What can hang from each mark
Z765: Z604
Z951: Z422
Z604: Z765 Z951
Z254: Z853
Z770: Z422
Z853: Z254 Z422
Z422: Z770 Z853 Z925 Z951
Z925: Z604

Each row was made from one small tree. The marks that hang from a mark follow it in brackets, in the order of their numbers. Every link used is in the known rows. Write each row's tree.
Known rows
Z254(Z853(Z422(Z925 Z951))): [  1.5  -1.4  24.1  18.2 -11.3   7.8  25.8 -19.6  -8.0 -25.1 -12.9  -4.6
  -0.7 -32.5   6.2  12.0  17.5 -26.7 -45.3 -46.8 -18.3  -3.4 -11.1  18.2
  11.5  21.2  10.4 -17.2 -16.5  -8.3]
Z925(Z604(Z765 Z951(Z422))): [-23.0 -32.0  27.4  16.1 -30.3  -9.8   0.4  17.9 -42.3   1.1   2.9  33.4
 -18.9   8.8  26.3  28.3  48.9 -33.3 -40.0 -55.9   5.1  -8.6   3.1  15.2
   5.5 -44.0   9.5  11.7  -2.5 -20.0]
Z770(Z422(Z853 Z925 Z951)): [ -2.3  -6.0  17.9  17.3 -37.4  17.0   3.8 -13.1  -5.1 -10.6 -12.5  -3.7
  -1.3 -14.3 -21.0  21.6  14.3 -13.1 -23.0 -52.9  -6.4 -21.3 -29.8  26.8
  20.6  18.2   8.9  -7.3   2.7  -3.3]
Z765(Z604(Z951(Z422))): [-14.3 -19.6  17.5  20.8 -15.0 -22.8   7.4   8.8 -31.9  -4.4  16.3   6.1
 -34.3 -19.0  15.7  19.2  41.0 -44.6 -39.3 -57.2  11.4  -3.3 -11.9   4.9
   5.4 -41.4  18.1   1.1  -2.1 -27.8]
Z604(Z765 Z951(Z422(Z770 Z925))): [ -0.6 -39.2  31.8  14.5 -18.6 -18.2   4.6 -14.4 -30.7  12.9  -2.3   8.9
 -18.1 -13.9  26.9  -6.6  34.3 -21.3 -18.7 -43.9 -11.1  -1.0   3.9  32.1
  -4.1 -16.9  19.0  14.6 -10.0   4.8]
Z853(Z254 Z422(Z770 Z925(Z604(Z765)) Z951)): [-14.1  -0.3  35.5  37.4 -27.4  24.0  -2.5  -3.9  10.9 -14.7 -14.4 -12.5
  18.0   8.7  -8.3  14.7  29.8   1.9 -17.5 -36.2 -12.5  -4.0  -1.4  17.5
   7.3   1.9  23.6  17.4 -26.1 -15.9]
Z951(Z422(Z770 Z853(Z254) Z925(Z604(Z765)))): [ -8.3  -3.0  49.5  19.3 -22.9  29.6  -9.9  -7.7   0.7  -6.3 -16.8  -1.3
  11.7   2.8   5.6 -10.7  18.5   0.4 -10.3 -25.7   4.1  -3.4   3.6  28.1
   4.8 -31.5  44.5  16.8  -6.0  -9.1]
Z770(Z422(Z853(Z254) Z925(Z604(Z765)) Z951)): [-10.6  -3.7  26.4  24.2 -49.0  38.0 -11.3   9.0   2.1 -13.4 -19.2   4.7
   9.9  25.9 -14.7  31.6  24.5  -9.8 -28.5 -43.0  -4.1 -30.5 -20.1  23.5
  25.7  -0.1  26.9   4.4   0.2 -13.5]
Z765(Z604): [-32.3 -15.8  13.6  35.6 -18.6 -10.3  10.6  -7.4 -19.6 -18.2  17.3  -6.4
 -16.8 -21.2 -16.0  24.2  39.3 -30.1 -20.2 -63.4   7.1 -11.8 -30.1   9.0
   9.1 -33.6  16.7   5.0 -17.6 -32.5]
Z254(Z853(Z422)): [-14.4  13.4  28.7  24.3 -10.4 -10.4  22.3 -16.4 -30.6 -20.5   4.4  10.2
 -14.9 -33.8  13.1  25.7  24.4 -22.7 -42.1 -50.4  -8.2  13.5  -5.5  14.7
   9.1 -11.3  -5.2  -4.8 -13.1 -25.6]
Z765(Z604(Z951(Z422(Z853 Z925)))): [  1.0 -20.7  28.7   8.8  -4.6  -1.4  11.7  -3.9 -17.9 -10.8   1.5 -10.7
 -18.0 -21.4  15.7  -4.4  27.0 -45.8 -24.5 -41.9   6.1  -5.7 -15.4  14.5
  13.0 -24.4  29.1  -9.2   6.8 -13.2]
Z254(Z853(Z422(Z770 Z925 Z951))): [ -3.0   6.4  30.8  18.4 -11.7  10.6  22.7 -26.8   0.5 -18.5 -10.0 -15.1
   3.2 -33.5  -1.6  -6.6  11.4  -7.7 -25.2 -39.5 -20.2  -3.9   0.6  28.8
   7.9  23.4  16.8  -3.1 -16.0   5.9]
Z422(Z770 Z853(Z254) Z925(Z604(Z765)) Z951): [-15.7  -4.0  44.0  29.4 -39.2  45.7  -7.2  -6.7  16.7  -1.8 -20.7 -12.0
  24.4  12.6 -21.0   3.2  25.8   4.8  -4.7 -26.0   1.5 -28.7   1.0  30.6
  13.5  -1.1  49.2   5.3 -15.5  -1.5]
Z925(Z604(Z765)): [-40.1 -29.6  26.2  31.2 -35.0   1.6   4.6  -0.9 -31.7  -9.2   6.0  22.4
  -1.4   9.0  -7.3  32.0  47.0 -21.0 -19.4 -61.5   1.6 -19.9 -13.0  17.9
   8.0 -37.1  11.3  15.6 -16.4 -24.3]
Z925(Z604(Z765 Z951)): [-36.2 -32.8  27.1  25.1 -34.6  -6.1   4.8   5.6 -37.4   3.4  10.6  27.6
 -12.0  17.5   8.1  36.8  57.4 -29.9 -25.2 -57.5   4.0 -21.1  -1.5  18.9
  11.7 -35.2   4.8  14.5 -15.2 -19.3]
Z951(Z422(Z853)): [ -8.7  -0.7  36.3  13.4 -26.1   3.4   4.9  -6.5 -24.5  -2.7  -3.0   9.3
 -11.8 -31.4   3.6  16.6  18.3 -24.1 -28.1 -44.0  13.6  10.1 -12.1  16.9
   5.1 -25.8  16.0  -8.2   3.8 -21.5]
Z604(Z765 Z951(Z422)): [-10.3 -34.2  23.7  19.1 -27.7 -24.5   4.3   7.2 -49.6  14.1   3.1  30.1
 -33.1 -11.1  30.0  31.3  47.6 -40.9 -40.5 -51.4   0.2   0.6   0.7  16.9
  -0.8 -34.1   6.1   2.7  -6.0 -18.2]
Z422(Z770 Z853 Z925 Z951): [-10.6  -8.1  35.2  18.7 -29.1  26.0   9.8 -28.7  10.9   1.3 -16.6 -20.6
  13.0 -24.8 -28.5  -7.5  15.3  -5.3   1.9 -38.0  -0.2 -16.5 -10.8  34.0
   8.7  19.3  33.7  -5.9 -12.7   8.5]
Z925(Z604(Z951)): [-31.8 -15.1  23.8  21.9 -26.2  -5.8   4.7   4.2 -20.7  -8.4  15.0  21.5
 -10.8   4.4   4.7  27.1  53.3 -18.1 -27.4 -59.6  16.9 -15.5  -5.4  19.1
  12.4 -28.8   2.0  13.3 -18.9 -25.7]

Which tree is each row?
[  7.2  13.2  44.3  18.3 -15.6  14.2 -10.9 -17.4   9.7  -6.1 -11.4 -11.1
   2.2 -31.8   3.6 -16.9  12.3   4.1 -16.9 -23.5   9.7  15.5  -5.5  30.7
  -1.8 -13.7  38.5   6.1 -10.1 -12.7] -> Z951(Z422(Z770 Z853(Z254) Z925))
[ 13.5 -19.3  39.2  14.5 -20.9  -0.4  -3.3   1.9 -20.3   9.2 -15.8  15.5
 -17.3  -4.8  33.2  13.6  37.3 -30.9 -37.0 -22.9   1.5   1.8  -1.8  26.6
   3.1 -21.5  29.6  -7.1  -8.4 -16.1] -> Z604(Z765 Z951(Z422(Z853(Z254) Z925)))
[ -2.7 -35.1  16.2  14.0  -2.4 -22.2  10.5  -2.9 -17.1 -17.3   8.5  -4.2
 -25.9 -23.9  20.9  -0.7  38.7 -44.3 -34.6 -56.3   1.9  -5.9 -19.9  12.9
   5.8 -28.4  20.9   1.5  -8.5 -20.1] -> Z765(Z604(Z951(Z422(Z925))))
[-13.9  -4.1  46.5   6.1 -13.9  27.6  -0.5 -15.6   3.6 -14.9  -7.3 -11.4
  14.1 -16.4  -6.0 -23.8  10.3  -0.4  -2.7 -41.3   7.3  -0.4  -4.4  29.4
   4.7 -20.6  32.2  14.2   3.4  -2.7] -> Z951(Z422(Z770 Z853 Z925(Z604)))
[ -9.6   7.1  25.6  32.3 -21.7  21.7   0.6   3.9  23.6 -35.7 -12.7  -6.7
  15.9  -1.1  -4.2  22.4  33.5  -6.6 -41.7 -45.3   3.3   2.4 -21.2  10.1
  12.1   6.0  17.2   3.2 -30.3 -35.3] -> Z853(Z254 Z422(Z925(Z604) Z951))
[-20.6 -33.3  13.3  21.8 -43.2  14.6  -2.4   1.7 -16.4 -18.8  -7.0  11.2
   3.1  17.1 -13.9  28.8  32.3 -14.9 -26.9 -69.8 -15.0 -36.0 -26.7  20.5
  23.5   0.1   8.1  14.4  -6.3  -7.4] -> Z770(Z422(Z925(Z604(Z765)) Z951))
[-17.1 -10.7  21.9  22.8 -19.3  17.0  11.9  -5.8   6.6 -33.1  -8.5  -7.5
  13.4  -8.9  -8.8  18.4  30.7 -16.9 -30.1 -58.1  -5.9  -4.4 -23.0  10.8
  10.4   9.2   4.4   1.8 -20.1 -21.1] -> Z853(Z422(Z925(Z604) Z951))
[ -8.7  -4.9  31.0  19.2 -34.1  16.2  -8.7   8.4 -17.0  -2.6  -4.7  17.9
  -6.0  31.2  11.5  29.4  37.5 -12.5 -25.1 -38.8  -2.2 -22.3  -7.7  28.6
  24.3 -18.0   8.4  17.3  -1.8 -16.7] -> Z770(Z422(Z853(Z254) Z925(Z604(Z765 Z951))))
[-13.7  -1.8  38.7  33.2 -15.2   2.3  -0.6  -5.3  -5.9  -4.8  -1.3  -0.8
   3.3  16.8  19.9  12.5  43.4  -4.1 -15.8 -34.6  -9.6   3.9   9.1  23.8
   4.9 -14.5   8.1  28.2 -30.4 -22.1] -> Z853(Z254 Z422(Z770 Z925(Z604(Z765 Z951))))
[-14.2   7.9  49.2  18.5 -34.5  19.0 -11.6  14.1 -18.8  17.3  -5.0  12.4
  -4.5  16.2  16.6  12.1  33.1  -5.4 -23.1 -20.1  14.5  -5.7  25.8  24.2
   6.6 -43.2  33.7  14.0   2.1 -13.3] -> Z925(Z604(Z765 Z951(Z422(Z770 Z853(Z254)))))
[-12.4  15.0  37.1  30.6  -5.3   4.4  -1.8  -7.3  12.9 -15.7   3.2  -8.8
   6.8   3.1  14.0   5.8  37.6   6.4 -18.0 -38.3   4.3  10.5   5.8  22.7
   5.5 -11.6   4.9  27.5 -31.7 -27.8] -> Z853(Z254 Z422(Z770 Z925(Z604(Z951))))
[ -8.1  13.6  42.5  27.8 -17.2  17.3  -4.2 -27.2  13.4  -2.6  -6.0 -17.0
   8.0 -22.2 -13.8  -7.0  20.4   9.8  -2.8 -27.0   8.0  -0.6 -10.3  36.9
   5.9  -3.6  32.0   8.1 -24.4 -12.4] -> Z422(Z770 Z853(Z254) Z925)
[-13.5 -15.9  29.5  18.2 -21.4  19.4  24.2  -9.1 -16.9 -29.0 -17.0   4.0
   8.5   0.1   9.1  15.2  24.8 -27.3 -38.1 -49.2 -25.5 -22.1  -3.4  18.5
  15.1   5.8  15.7  -5.0 -10.0  -5.3] -> Z254(Z853(Z422(Z925(Z604(Z765)) Z951)))
[  5.4   9.5  37.2  18.7  -6.7   5.7  -2.6  -4.2   6.1  -3.1  -1.8 -21.6
 -12.7 -15.9  10.0 -15.6  22.8 -15.4 -18.0 -22.5  11.7  -0.1   0.1  21.7
   8.6 -27.1  46.1   3.8  -3.0 -11.6] -> Z765(Z604(Z951(Z422(Z770 Z853(Z254) Z925))))
[-19.3 -10.0  47.2  14.0 -34.9  14.9  -1.3   5.1 -34.5  20.0  -2.4  12.4
  -6.3   8.5  13.6   7.1  28.5 -18.1 -10.2 -33.3   8.1 -10.1  23.7  24.7
   5.7 -40.7  24.8  13.8  11.1  -0.3] -> Z925(Z604(Z765 Z951(Z422(Z770 Z853))))
[  0.5  12.3  25.6  24.3 -26.3   9.1  -8.4  -9.5   1.0 -12.8  -5.6   1.7
  -5.2 -10.4  -5.4  20.7  22.1  -2.4 -25.7 -43.4   1.0  -0.4 -29.9  30.4
  19.5  -4.1   7.4   8.3  -9.6 -26.2] -> Z770(Z422(Z853(Z254) Z925))
[ -8.6  -5.2  28.8  14.8 -14.4  -3.5   8.7   5.3 -30.0   1.4   8.2  -0.4
 -28.4 -17.2  11.7  17.2  30.2 -46.5 -29.5 -42.5  14.8  -3.1  -7.5   7.0
  10.4 -39.3  23.3  -9.9  11.7 -22.9] -> Z765(Z604(Z951(Z422(Z853))))
[-18.1  -6.7  36.6  20.8 -19.9  26.3  20.4 -16.7  -7.9 -22.0 -14.7  -7.4
  14.9  -1.5  -1.7  -0.2  17.9  -9.9 -19.5 -44.3 -26.8 -19.7   8.9  23.4
  11.3   8.0  23.2   7.9  -9.6   6.3] -> Z254(Z853(Z422(Z770 Z925(Z604(Z765)) Z951)))
[ -4.9  28.3  20.8  30.3 -51.9  22.8 -12.7  11.1  -4.6  -0.4  -9.4   6.9
  -8.8  -3.4 -21.6  45.3  23.3  -4.7 -40.0 -40.8  13.9 -10.6 -19.7  18.2
  20.1   2.6  16.0  -6.3   0.1 -24.2] -> Z770(Z422(Z853(Z254) Z951))
[-21.0  -9.0  43.7  11.5 -15.9  17.4   7.2 -18.5   1.0  -1.4   3.0  -7.8
  11.5   1.8  -4.6 -12.0  27.2  -1.7   5.5 -38.9   8.0 -17.9   4.9  37.2
  12.9 -10.0  19.3  16.1 -11.6   1.6] -> Z422(Z770 Z853 Z925(Z604(Z951)))
[  0.1 -24.3  30.1  12.1  -7.6 -17.4   3.9 -15.7 -12.5   0.0   1.9   2.7
 -15.4 -26.4  20.0 -14.3  30.1 -12.7 -20.4 -47.1   2.8   4.8  -1.9  31.0
  -3.2 -12.0  15.4  13.2 -13.5  -2.4] -> Z604(Z951(Z422(Z770 Z925)))
[-12.3  19.3  33.0  33.3 -19.9  25.8  -3.9  -5.6  27.1 -26.7 -10.6 -19.2
  19.0  -3.5 -12.2   5.8  24.1  11.0 -21.4 -39.5   1.3  -0.6  -6.7  16.3
   7.6   8.4  23.3  14.8 -31.2 -21.4] -> Z853(Z254 Z422(Z770 Z925(Z604) Z951))
[ -3.0 -11.1  35.3  10.8  -3.8   2.3  10.5 -14.6  -9.0  -0.2   3.0 -22.5
 -12.5 -21.3   7.8 -19.4  15.6 -29.5  -6.5 -35.6   2.9  -5.1  -1.8  22.3
   7.7 -22.7  33.3   3.6   6.2  -1.6] -> Z765(Z604(Z951(Z422(Z770 Z853 Z925))))
[ -1.6  11.3  37.5  27.1 -29.6  30.8  -4.1 -18.0  25.1   0.0 -16.3 -20.3
  14.0 -18.8 -22.8  -2.0  19.4   7.8 -10.3 -24.1   8.2 -11.3  -8.5  34.1
   9.3  17.0  44.6  -8.2 -22.6  -4.4] -> Z422(Z770 Z853(Z254) Z925 Z951)
[  6.7 -37.3  37.7   7.3 -19.1  -6.0   9.6  -8.4 -34.8  11.0 -12.4  14.6
 -17.9 -10.4  30.7   7.5  33.4 -43.3 -27.8 -35.3  -7.2  -4.8  -3.1  27.4
   5.3 -18.4  18.9  -7.6   3.1  -2.2] -> Z604(Z765 Z951(Z422(Z853 Z925)))
[-16.4 -19.2  25.3  17.1 -47.0  31.9   0.2  -0.3 -15.8 -11.8 -16.2   6.7
  10.4  20.5 -17.2  25.1  20.7 -17.2 -18.4 -54.8 -13.7 -36.5 -19.5  22.6
  27.5   2.6  14.6   5.1   9.8   0.4] -> Z770(Z422(Z853 Z925(Z604(Z765)) Z951))
[-20.8 -34.2  38.2  13.5 -22.7  12.3  12.1  -8.4 -21.1  -0.8  -5.2  10.8
   3.7  13.0   9.6  12.2  40.2 -30.0  -8.8 -43.4  -4.2 -27.5  -1.3  28.3
  16.4 -18.0  15.6   5.7  -8.8  -4.6] -> Z422(Z853 Z925(Z604(Z765 Z951)))
[ 11.0  -9.7  47.8  17.2 -20.3   4.5  -4.4  -8.7 -15.8  18.2 -14.5   3.5
  -9.8  -6.8  25.4  -5.6  27.2 -11.4 -18.2 -17.8  -2.1   3.0  12.5  34.4
   1.1 -19.0  34.3   5.0  -7.5  -2.0] -> Z604(Z765 Z951(Z422(Z770 Z853(Z254) Z925)))
[ -1.6  -7.4  41.5   9.0 -13.6   9.7   3.5 -27.7  -6.1  -3.4  -7.9 -10.0
   2.9 -37.8  -0.6 -20.7   8.1  -7.2  -4.3 -37.8   2.0   8.0  -7.6  33.1
   0.4 -10.7  25.6   4.8   0.2  -0.9] -> Z951(Z422(Z770 Z853 Z925))
[-11.3  27.7  25.3  32.3 -39.7   6.2 -13.1   0.6 -12.2  -3.1   1.2  10.3
 -14.3  -6.7 -11.0  40.6  25.3   0.4 -31.9 -41.5  11.5  -0.3 -19.7  20.8
  16.6 -17.7   3.6   7.5  -5.8 -32.6] -> Z770(Z422(Z853(Z254)))
[-13.4  25.9  36.8  32.4 -43.4  29.6  -8.3  -5.5  10.1  10.9  -8.9 -12.6
   4.8 -16.6 -28.5  17.2  22.6   7.8 -15.9 -24.2  19.0 -10.2   0.9  26.4
   9.0   2.2  39.4  -7.1 -18.6 -10.7] -> Z422(Z770 Z853(Z254) Z951)
[  4.9   9.4  20.5  23.3 -41.2  23.3  -8.2  -2.0   9.3 -11.0 -13.6  -4.9
  -2.4  -7.0 -17.1  25.0  19.2  -3.9 -33.7 -40.8   2.7 -14.2 -28.5  27.8
  22.1  15.6  19.5  -6.1  -6.5 -14.6] -> Z770(Z422(Z853(Z254) Z925 Z951))
